Known rows, with every step that occurs:
pido/tebota: [ -1.8  -0.7   3.5  -5.8  -4.7   9.6 -12.2  -4.8   5.5 -17.7 -10.8  -9.4
 -45.2   9.4   1.0  13.9 -18.8   2.5  -4.1  -4.8  13.4  12.4 -16.7 -29.8]
bori/bage/riru/tebota: [ -8.1  11.3  -6.9  -9.5   4.9   3.1  24.6   4.4  31.3   7.6  -3.0  -1.0
 -26.5   2.6  -1.3  -3.0  22.8   7.1  10.0  -6.4  -5.9   7.6  -3.5   9.1]
bori/bage/riru: [ -9.3   2.5  -1.0  -8.4   4.3   2.3 -16.1   8.3   4.3 -12.2   8.0 -13.2
   5.5  10.1  -3.0   6.2   6.5   7.0   6.6  -4.9  -6.9   2.6  -2.0   5.2]
riru/pido: [ -0.1  -4.2   6.2   2.5   0.1   9.1  11.4  -1.0 -28.2 -14.9  -2.4  -3.2
  10.7  -4.6   6.5  -2.9  10.0   1.1  -3.8  -9.8   9.7   0.5   0.7 -14.8]
pido/tebota/rova/riru/bage: [  2.9  -2.7  -5.8  13.8  -0.5   1.4   2.1  -2.7 -39.8   7.0  -6.2  21.1
  -8.9  -3.8   0.2  -4.7 -19.0   0.5  -8.1  -1.0  12.4  12.1   4.1 -41.5]
bage/riru/tebota/pido/bori: [ -3.6  11.7  -8.8  13.2   7.4   5.9   5.8   8.0  31.0  23.3  -0.7   8.3
  15.3 -13.5  -5.6 -13.9   9.2  -2.7   5.6 -11.4  -2.9   1.3  -5.7  31.8]
dumo/rova: [  1.1   0.6   5.3 -10.3 -12.8 -12.5  34.9 -13.1   2.1 -34.4  -3.9  -8.0
  -3.3   3.6   2.9  12.4 -12.9   2.4  -8.8  -8.0   3.1  -0.6   3.1   4.4]
pido/bori: [  1.7   2.6   1.5   2.9  -5.1  -3.4 -16.2  11.7   5.0 -21.5   4.3 -12.9
  11.8   5.7   4.2   6.1 -22.3  -3.0  -4.2  -5.7 -10.0  15.0  -6.8  -3.1]
riru/tebota/pido/bori/bage: [ -2.9   4.2 -13.9  -2.9   3.4   2.7   6.2  -2.3  26.3  -8.5  -5.2  -5.7
  30.8  -0.5   5.5   8.4   6.6  10.4   9.3  -3.1  -3.0  -4.3  -0.3   7.1]
rova/dumo: [-19.1  -6.4   8.3   4.3 -10.1 -18.3 -21.3  -0.2 -13.6 -38.6  17.6  -9.9
 -19.2   6.2   5.6  -0.9  -1.5   0.2  -4.0  -9.0   9.5  -2.0  -1.1 -13.9]
pido/bori/bage/riru/rova: [  0.9   1.2   1.8  -2.2   3.4  -3.3  -4.7  11.2  36.5   8.6   0.7 -11.0
   3.6  10.5  -7.2   7.8   6.6   3.0  -0.4  10.4 -15.7  14.9   3.7  30.9]
dumo/rova/riru: [  1.0  -7.4   2.8   4.8  -9.9 -25.5  31.4 -12.9 -15.8 -11.5   1.8   6.3
  -7.5  -0.7   4.6 -15.2 -22.3   0.5  -9.7  -7.0  -4.8  -0.3  12.2   0.5]
bori/pido/tebota/rova: [  8.3   2.1   5.4 -11.6  -9.6   8.5  -2.2 -10.6 -37.9  -3.3 -19.1  -6.8
 -20.5   9.8  -0.5  39.9 -15.1   3.1   3.1   7.2  -1.2 -16.7 -17.2 -48.2]
riru/tebota/rova/pido/bori: [ 14.9  15.2  -2.4  -7.1  -5.2  -1.2  18.1  -0.1  21.4  17.5  -4.0  15.1
   6.1  -8.2   2.7  -5.6 -12.1 -12.0   1.4  10.1  -7.2   3.0  -5.3  -1.5]
tebota/rova/riru/bage: [ -1.7  -1.5  -1.6  18.6  -1.1  -9.5  13.7   4.2 -52.4  -3.9   8.8  16.4
  30.0  -3.8   5.7 -17.2 -10.8   1.1  -8.3  -9.9   3.3   6.9  13.0 -26.6]
riru/tebota/pido: [ -9.3   4.3   1.6   7.0   1.2  10.9  26.1 -11.4   3.7  -8.2  -5.2   1.7
  -3.7  -4.8   6.0  -6.4  10.5   5.5   1.9 -15.0  14.0  -8.6  -5.3  -6.0]
rova/pido: [  2.0  -5.0   3.6  -8.3  -1.7  10.5 -11.1  -2.8   0.5 -18.7   9.1  -9.3
   1.1   1.0   5.1   0.0  -9.2  -4.6  -1.2   0.6   3.8  -6.0   0.0  -6.2]
bage/riru: [ -8.9   5.4   6.4   3.8   1.3   4.3  -9.0   9.9  -1.0  -2.8   8.7  -5.9
  -7.5   3.6  -4.8  -6.1  -2.0  -2.3  -1.0 -10.4  -2.3   5.6  -7.5   5.5]
pido/bori/bage/riru: [ -2.0   3.6  -8.7  -5.0   3.8  -5.1 -31.2  20.3  18.2  -4.6   7.9 -13.7
  22.5   9.1  -4.1   9.5  -3.8   3.0   6.1   0.7 -21.1  13.2  -2.5  20.0]
bage/riru/pido: [ -1.1  -0.3   3.7   6.2   7.7   8.9   5.4   8.1 -19.0  13.4   1.9   2.1
   8.1 -12.4  -2.8  -8.7  19.0  -3.4   0.4  -9.9   3.7   1.2   0.1   9.9]
tebota/pido/bori/bage: [ -4.9  -6.9  -9.9  -0.6   2.4   3.5 -34.4   1.6   0.1 -25.4   5.1 -18.1
  55.6   9.6   5.9  18.6  -8.9  11.4   4.7  -1.4  -4.9  -8.7   0.1   4.3]
bage/riru/rova: [ -5.2   3.2  18.2   7.7  -0.2   3.5  20.0   1.6  14.0  10.8   1.7  -0.7
 -26.5   4.7  -7.2  -5.1   8.5  -1.9  -7.5  -3.0   4.3   9.5   0.7  19.5]

Rows:
[  3.0  -7.5   3.4 -13.4   7.6  10.5   4.8  -4.2  30.8  14.0   6.1  -7.3
 -10.4   5.5  -6.1   0.5  19.2  -0.5   2.8  16.7   1.9  -7.3   8.6  28.7] | bori/bage/riru/rova/pido
[  1.8  -4.3  -8.7  -9.6  11.3  18.5 -16.4   0.8  -0.4  14.2 -13.0  -2.0
 -19.9  -1.7  -6.5  12.4  20.3   6.7   8.2   2.7  10.1   2.3  -2.1  -4.0] | bori/bage/riru/pido/tebota
[ -2.1  25.0   7.6   1.2  -3.8  -6.1  35.4   2.7   4.0  25.1  -7.1  19.7
 -19.2  -4.8  -6.2 -10.7   8.2  -4.8   1.6  -7.3  -1.8   7.4  -9.8   2.0] | bage/riru/tebota/rova
[-12.0   7.5  -9.6   0.3   8.8  10.4  13.6  -3.7  17.8   9.1  -0.5  -0.5
   6.6  -3.2  -2.8  -3.2  25.9  10.0  11.9  -9.9   4.2 -12.3   0.0  16.0] | bori/bage/riru/tebota/pido
[ 11.7  -4.4  -5.0   5.5   0.8 -17.5 -14.5   6.9 -47.7  16.3  -2.3  16.3
  54.7  -2.2   5.8 -13.3  -7.5   1.7   0.7   8.0 -18.1   0.1  12.5 -10.6] | tebota/rova/riru/pido/bori/bage
[ -0.6  -1.2  -6.9 -10.7  -2.8  -5.5 -25.3  11.4  11.0 -30.1   3.4 -20.4
  23.6  14.7   6.1  16.8 -12.9   7.1   2.1   1.1 -16.4  12.7  -3.2  -4.3] | pido/bori/bage
[11.8 -5.4  7.3 -2.3 -1.2  8.1  5.1  0.0 32.8  1.4  1.7 -6.8  1.2 -2.1
  1.7  0.2 -7.1 -9.4 -8.3 15.6  1.2  4.2  3.5 21.2] | riru/rova/pido/bori
[  6.5  -8.2  14.0  -4.3  -2.0  11.2  18.9 -12.9  17.5  -4.4   2.2  -7.6
 -18.3   1.8   3.7  -2.4   2.9  -5.5  -7.8   9.9  14.4  -3.3   5.1   4.7] | riru/rova/pido
[  6.4  17.4   1.3  -6.5   0.1   3.8  24.2  -2.0  16.3  36.1  -1.1  21.8
 -15.2 -11.0  -6.3 -14.9  10.3 -12.4   4.4   4.2  -0.1  -6.6  -3.9   9.8] | bage/riru/tebota/rova/pido
[ 10.5 -11.5  -4.5   1.7  -1.3  -9.0  35.6 -19.5 -20.8  11.6 -20.1  17.9
 -27.4 -13.5   0.8  -7.1  -6.3  -1.1  -8.8  -0.2  12.4  -2.4   9.8  -7.8] | dumo/rova/riru/pido/tebota
[ -8.5  -9.8  -9.2  21.6   3.8  -2.0   9.8   5.8 -29.8 -12.4  12.0   2.9
  11.9  -7.2   6.9 -18.4  -5.8   3.9  -7.1 -13.3   4.5  12.1  17.0 -20.1] | rova/riru/bage
[ -2.5  -4.6   7.1   0.1  -8.0  -9.0 -16.5 -10.8 -42.3  -7.4  -7.0  14.7
 -31.4  -3.8  -0.7   8.4   6.3  -4.5  -3.3   3.5  23.6 -10.4  -7.0 -31.4] | riru/pido/tebota/rova/dumo
[  3.9   8.7   9.6  -6.2 -10.1   6.9 -13.2  -7.6 -20.4 -11.7 -14.8   5.0
 -29.2  10.5  -1.6  17.6 -26.4  -0.4  -4.9   1.4  10.5   7.4 -20.3 -41.4] | pido/tebota/rova
[-12.0  -5.5   1.1   1.4  -0.8 -22.5 -23.9  11.6  31.5  -3.3  14.1  -9.0
 -10.7  10.4  -6.2   4.5  16.2   0.6   1.0  12.0  -8.4   4.5  10.1  37.0] | pido/bori/bage/riru/rova/dumo
[ -3.1  -3.1  -3.3  -6.7   9.3   7.7  -8.5   7.4 -14.2   4.2   1.9  -4.5
  16.7  -2.6  -2.3   0.1  28.0   5.1   7.5  -2.5  -1.9  -2.6   7.4   7.6] | bori/bage/riru/pido
[  6.9  -4.0  11.6  17.4  -1.6 -10.8   3.2  -1.8 -69.9  15.9  -0.3  22.9
  23.6  -7.9   6.6 -26.0  -4.7  -3.9  -6.3  -3.4  -0.8  -6.3   7.2 -23.2] | tebota/rova/riru/pido
[  1.1 -12.0   5.5  19.4   4.1  -2.9   7.2   0.1 -47.9   8.4   1.2  10.3
  11.5 -10.4   9.1 -30.6   0.7  -0.1  -5.9  -9.4   2.4   0.5  10.4 -13.8] | rova/riru/pido
[ -6.4  -1.0 -13.7   4.2   9.2   2.8 -40.9  10.3   9.1  -2.4  10.3 -12.4
  52.9   2.6  -4.8   6.4   0.0   6.3   9.6  -3.2 -11.9  -9.0  -1.0  26.9] | tebota/pido/bori/bage/riru
[  8.5  -7.8 -12.6   7.3  -1.4   1.4  12.5  -6.7 -57.3  13.2 -10.8   6.3
   6.2  -3.8   0.9  19.0  -9.1   4.2   1.4   3.8   1.3 -10.8   8.0 -49.9] | bori/pido/tebota/rova/riru/bage
[  8.1 -12.1   2.5   6.9  -3.2 -18.1  46.3 -14.9 -36.7   2.9  -6.4  13.8
   8.4 -14.9   5.2 -21.3  -0.9  -0.4 -10.1  -5.0   2.0  -5.9  19.9   4.6] | dumo/rova/riru/pido
[  7.9   2.6   9.9  -8.2  -6.5   4.2  -6.7  -5.6 -22.5  -7.7   5.0   3.2
  14.5   0.2   3.0   3.7 -15.5  -7.6  -3.3   5.6   2.1 -13.2  -3.8 -13.3] | tebota/rova/pido
[ -9.7   0.5   9.2  -2.2 -14.2 -15.2 -31.8  -9.1 -23.6 -22.5  -0.2   6.2
 -46.4   9.4  -1.4  13.6 -15.1  -1.8  -4.0   0.8  15.6  -4.4 -13.8 -36.4] | pido/tebota/rova/dumo
[ -3.0  -2.0  -0.8  10.1   0.6   3.9 -25.0   3.8  -4.1 -19.3   5.8 -10.4
  43.3   0.5   3.9   5.7 -18.9   1.7  -2.7  -9.4  -0.7  -6.5  -5.8   3.3] | tebota/pido/bori
[-17.0  -9.9  20.6   6.1 -10.9 -16.6   3.3  -9.6  -0.3 -27.6  10.2  -7.5
 -38.3   8.8   2.4  -0.6  10.1  -0.6 -10.9  -1.0  16.2  -1.0   7.1  -1.7] | riru/rova/dumo
[ 10.9  -8.3  -0.5 -14.9   1.6   3.8  -4.8  -2.6  38.1  -5.8   2.0 -14.4
  12.7   9.0   4.4  13.6   1.3   0.7  -0.9  22.0  -4.6   2.1  10.1  16.8] | riru/rova/pido/bori/bage
[  6.0  -8.7  -0.7 -20.0   8.1  20.8  -8.2  -9.1  44.6  21.7  -8.4  -4.6
 -50.9   6.4 -10.8  12.0  13.9   0.6   3.6  23.2  10.0  -2.9  -1.2  15.4] | bori/bage/riru/rova/pido/tebota
[ -3.4  -4.5  -0.4   3.7   8.4   4.6 -14.7   3.0  24.5  12.0   2.9  -7.5
  35.4   6.9  -7.5   9.6  11.5   6.8   2.6   5.7  -5.8  -5.4   4.2  37.5] | tebota/pido/bori/bage/riru/rova
[-3.0  8.3 -5.2 10.6  0.5  4.7 13.9 -1.5 19.7 -0.1 -3.3  2.3 18.3 -7.7
  3.6 -5.4 -1.6  1.1  2.0 -9.3  2.4  1.1 -5.4  6.4] | riru/tebota/pido/bori
[  4.6  -6.5  -1.1 -10.8  -4.5  13.3  -2.6  -7.2 -16.0 -14.4 -16.4 -21.1
 -32.8   8.3   3.5  38.7  -6.4   5.8   4.4   1.8   1.9 -12.9 -12.6 -39.7] | bori/pido/tebota
[-13.6   0.8  14.8   3.8 -15.3 -24.0 -21.9  -1.5 -38.0 -31.3  13.6   3.2
  -5.1   9.8   2.9   1.9  -7.8  -3.4  -4.9  -3.9   7.0  -9.3  -4.0 -23.0] | tebota/rova/dumo
[  7.9  -4.6   7.7  -6.8   6.0  22.1   0.7  -9.8  36.9  29.4  -7.7   3.4
 -59.5  -2.7 -12.0   3.3   7.4  -8.3  -3.8  15.1  18.4  -0.1  -5.1  14.0] | bage/riru/rova/pido/tebota
[ -2.7  14.9 -13.4  -6.1   4.7  -4.4   7.8  16.0  47.3  13.7  -4.1  -1.3
  -4.1   2.2  -3.9  -0.8  11.2   2.1   9.5   0.2 -17.1  17.7  -2.1  24.0] | pido/bori/bage/riru/tebota
[ 14.9  20.1  -5.1  -2.8   0.5  -0.3  13.0  10.0  31.3  40.6  -1.3  22.3
   4.3 -13.7  -7.7 -11.7  -0.7 -17.5   5.4   8.6 -13.5   2.3  -6.9  20.3] | bage/riru/tebota/rova/pido/bori
[ -1.3   0.5  -5.7  26.9   4.1  -7.6   9.3   0.1   1.6  18.3   0.1  16.5
  18.5 -14.3   5.6 -35.9 -10.0  -0.2   0.0 -10.1  -5.6  -1.0   4.8   6.5] | rova/riru/tebota/pido/bori
[  6.9   8.5 -18.8 -14.5   9.5   3.1   1.3  11.0  58.7  23.6   1.7   0.8
  -1.9  -6.5  -3.9  -6.8  14.9  -4.5  13.2  11.6 -14.8   5.8   2.6  35.6] | rova/pido/bori/bage/riru/tebota
[  5.1  -1.7 -14.2 -13.4   8.2   3.4 -39.2  14.8  33.2   5.5  13.1 -10.5
  26.2   1.9  -4.5   3.4  -3.1  -4.0  10.5  12.7 -18.1   0.2   2.1  28.2] | rova/pido/bori/bage/riru
